What can hang from each mark
T: C K
Y: K Z
K: N T Y
C: K
Z: K Y
P: K N
N: K P

Each row was made from one small tree. Brackets hold a mark, then the marks that hang from it, in alphabetical order. Every link used is in the known rows. Write each row's tree.
Known rows
(N (K (T C) (Y Z)) P): [-1.60 -0.12  4.58 -1.56 -0.90 -0.74 -3.08 -1.99  0.92  2.29 -0.82 -2.62
 -1.66  4.01 -3.40  1.14  0.94]
(P (K (Y Z)) N): [ 1.01  0.24  2.90  2.13  0.86  1.62 -1.77 -1.45  0.85  1.54  0.92  1.35
 -1.75  3.17 -1.06  1.95  0.65]
(T C): [-0.73 -0.39  0.64 -0.92  0.24 -0.15 -0.98  0.13 -0.34  1.64 -0.46 -0.77
  0.14 -0.63 -1.43 -0.41  0.21]
(C (K (N P) Y)): [-0.68  0.21  4.49  0.52 -0.95 -0.86 -3.36 -1.21  0.45 -0.13 -1.29 -1.21
 -1.46  3.35 -2.72  0.34 -0.39]
(P (K T)): [-0.87 -0.01  0.35 -0.04 -0.15 -0.89 -0.47 -0.85  0.63  0.60 -1.25  1.31
 -0.86  0.55  0.29  0.53  0.77]
(C (K N T Y)): [-0.40  0.31  2.42 -0.12 -0.42 -1.67 -3.01 -1.51  0.38 -0.26 -3.25  1.04
 -1.27  2.58 -3.51  0.18  0.05]
(Z K Y): [ 0.02  0.46  2.50  1.15  0.15  0.53 -0.65 -0.26 -0.37  1.70  0.41  0.22
  1.08  0.47  0.07 -0.41 -0.51]
(K (N P) (T C) (Y Z)): [ 0.06 -0.60  4.99 -0.89 -0.60 -1.21 -3.73 -1.81  0.86  1.66 -1.51 -0.47
 -2.40  4.04 -2.76  0.90  0.40]
(P K): [-0.34  0.15  0.34  0.83  0.17  0.00 -0.17 -0.18  0.33  0.71 -0.04  0.44
 -0.46  0.34  0.02  0.48  0.44]
(T C (K N (Y Z))): [ 0.14 -0.62  4.27 -0.61  0.14 -0.38 -3.67 -0.95  0.19  3.10 -1.62 -0.71
 -1.16  3.13 -5.42  0.47  0.28]
(T C (K N Y)): [-1.57 -1.05  3.87 -0.43 -0.14 -1.00 -3.81 -0.75  0.07  3.04 -2.27 -1.02
 -0.68  2.10 -5.11 -0.36  0.12]
(P (K N T Y)): [-0.46 -0.30  1.86  1.05 -0.14 -1.23 -2.41 -1.82  0.98  0.65 -1.92  1.98
 -2.10  2.84 -1.87  0.59  0.26]
(K N (T C) (Y Z)): [ 0.75 -0.38  2.98 -0.69  0.29 -1.02 -2.97 -1.62  0.52  1.92 -2.01  1.04
 -1.80  3.08 -3.68  0.58  0.30]
(C (K T)): [-0.95  0.58  0.80 -1.22 -0.41 -0.98 -0.90 -0.50 -0.05 -0.38 -2.48  0.15
 -0.09  0.34 -1.58  0.12  0.50]
(T C (K N)): [-1.46 -0.77  3.68 -1.19 -0.10 -1.25 -3.08 -0.39  0.01  3.29 -2.48 -1.69
 -0.32  0.72 -3.03 -0.72  0.47]
(Y (K (N P) T) Z): [-0.20  0.91  4.43 -0.54 -0.53 -1.42 -2.14 -1.75  1.17  1.25 -2.55 -1.47
 -2.17  4.06  0.36  1.01  0.24]
(Y (K (N P) (T C)) Z): [-1.05  0.64  5.13 -1.43 -0.33 -1.52 -2.89 -1.62  0.85  3.10 -3.20 -2.21
 -2.00  3.20 -1.01  0.68  0.52]
(Z (K (N P) Y)): [-0.13  0.06  4.92  1.62 -0.80 -0.28 -2.20 -1.52  0.80  0.99 -0.06 -0.47
 -1.54  3.16 -0.10  0.15 -0.33]

Which tree is each row?
[-1.62 -0.31  2.15  0.67 -1.05 -0.92 -2.05 -1.39  1.10  0.21 -0.50  0.45
 -1.94  3.13 -1.33  1.14  0.44] -> (N (P (K T Y)))
[-1.52  0.18  1.58 -0.57  0.05  0.21 -2.42 -0.25 -0.67  1.44 -1.36 -0.77
  0.06  0.75 -5.31  0.00 -0.01] -> (T (C (K Y)))
[-2.62 -0.66  2.96 -0.30 -0.79 -0.86 -2.86 -1.28  0.76  1.82 -0.89 -0.25
 -1.67  2.27 -2.82  0.69  0.62] -> (N (P (K (T C) Y)))
[-3.39 -0.51  4.18 -1.46 -1.27 -1.27 -3.27 -1.94  0.86  2.09 -1.38 -2.87
 -1.19  2.85 -3.19  0.22  0.77] -> (N (K (T C) Y) P)
[-0.85 -0.78  2.40 -0.64 -0.10 -1.57 -3.16 -1.45  0.37  1.68 -2.45  0.71
 -1.43  1.83 -3.38 -0.31  0.06] -> (K N (T C) Y)
[-0.81 -0.25  3.72  0.09 -0.09 -1.05 -2.49 -1.75  0.39  2.87 -2.48  0.94
 -1.20  1.67 -2.45 -0.41  0.25] -> (Z (K N (T C) Y))
[ 0.42 -0.24  3.18  0.04  0.42 -0.87 -3.13 -1.86  0.77  2.57 -1.97  1.51
 -2.37  3.44 -3.52  1.01  0.68] -> (P (K N (T C) (Y Z)))
[-1.48 -0.41  5.72 -0.13 -0.91 -1.15 -3.30 -1.98  0.84  2.67 -1.81 -0.42
 -1.78  2.75 -1.46 -0.22  0.28] -> (Z (K (N P) (T C) Y))
[-1.08 -0.06  2.60  0.77  0.35 -0.31 -1.28 -1.44  0.98  1.51 -1.17  1.22
 -1.39  1.06  1.09  0.86  1.13] -> (P (K T) N)
[ 1.16  0.47  5.56 -0.03 -0.73 -0.92 -1.61 -1.84  1.24  1.33 -1.06 -0.37
 -1.91  3.30  2.13  0.73  0.54] -> (Y (Z (K (N P) T)))
[ 0.10  0.10  2.94  0.96 -0.26 -0.88 -1.61 -1.93  0.76  1.09 -2.10  1.67
 -1.39  2.36 -0.97 -0.04  0.00] -> (Z (K N T Y))
[-0.84 -0.27  3.35 -0.43 -0.50 -0.39 -2.84 -1.49  0.86  1.95 -0.35 -0.15
 -2.12  3.45 -2.76  1.54  0.90] -> (N (P (K (T C) (Y Z))))
[-1.18  0.66  2.11 -0.16 -0.06 -1.72 -1.45 -1.39  0.70  1.46 -3.79 -0.07
 -1.22  1.72 -0.32 -0.06 -0.02] -> (Y (K N T))
[ 1.05  1.12  2.45  0.41  0.57 -0.20 -0.98 -1.04  0.40  1.57 -2.06 -0.57
 -1.17  2.62 -0.35  0.66 -0.28] -> (Y (K N) Z)
[-0.27  0.31  3.87  0.10 -0.81  0.34 -1.84 -1.67  0.92  0.73  1.16 -2.51
 -1.34  4.40 -1.75  1.49  0.28] -> (N (K (Y Z)) P)
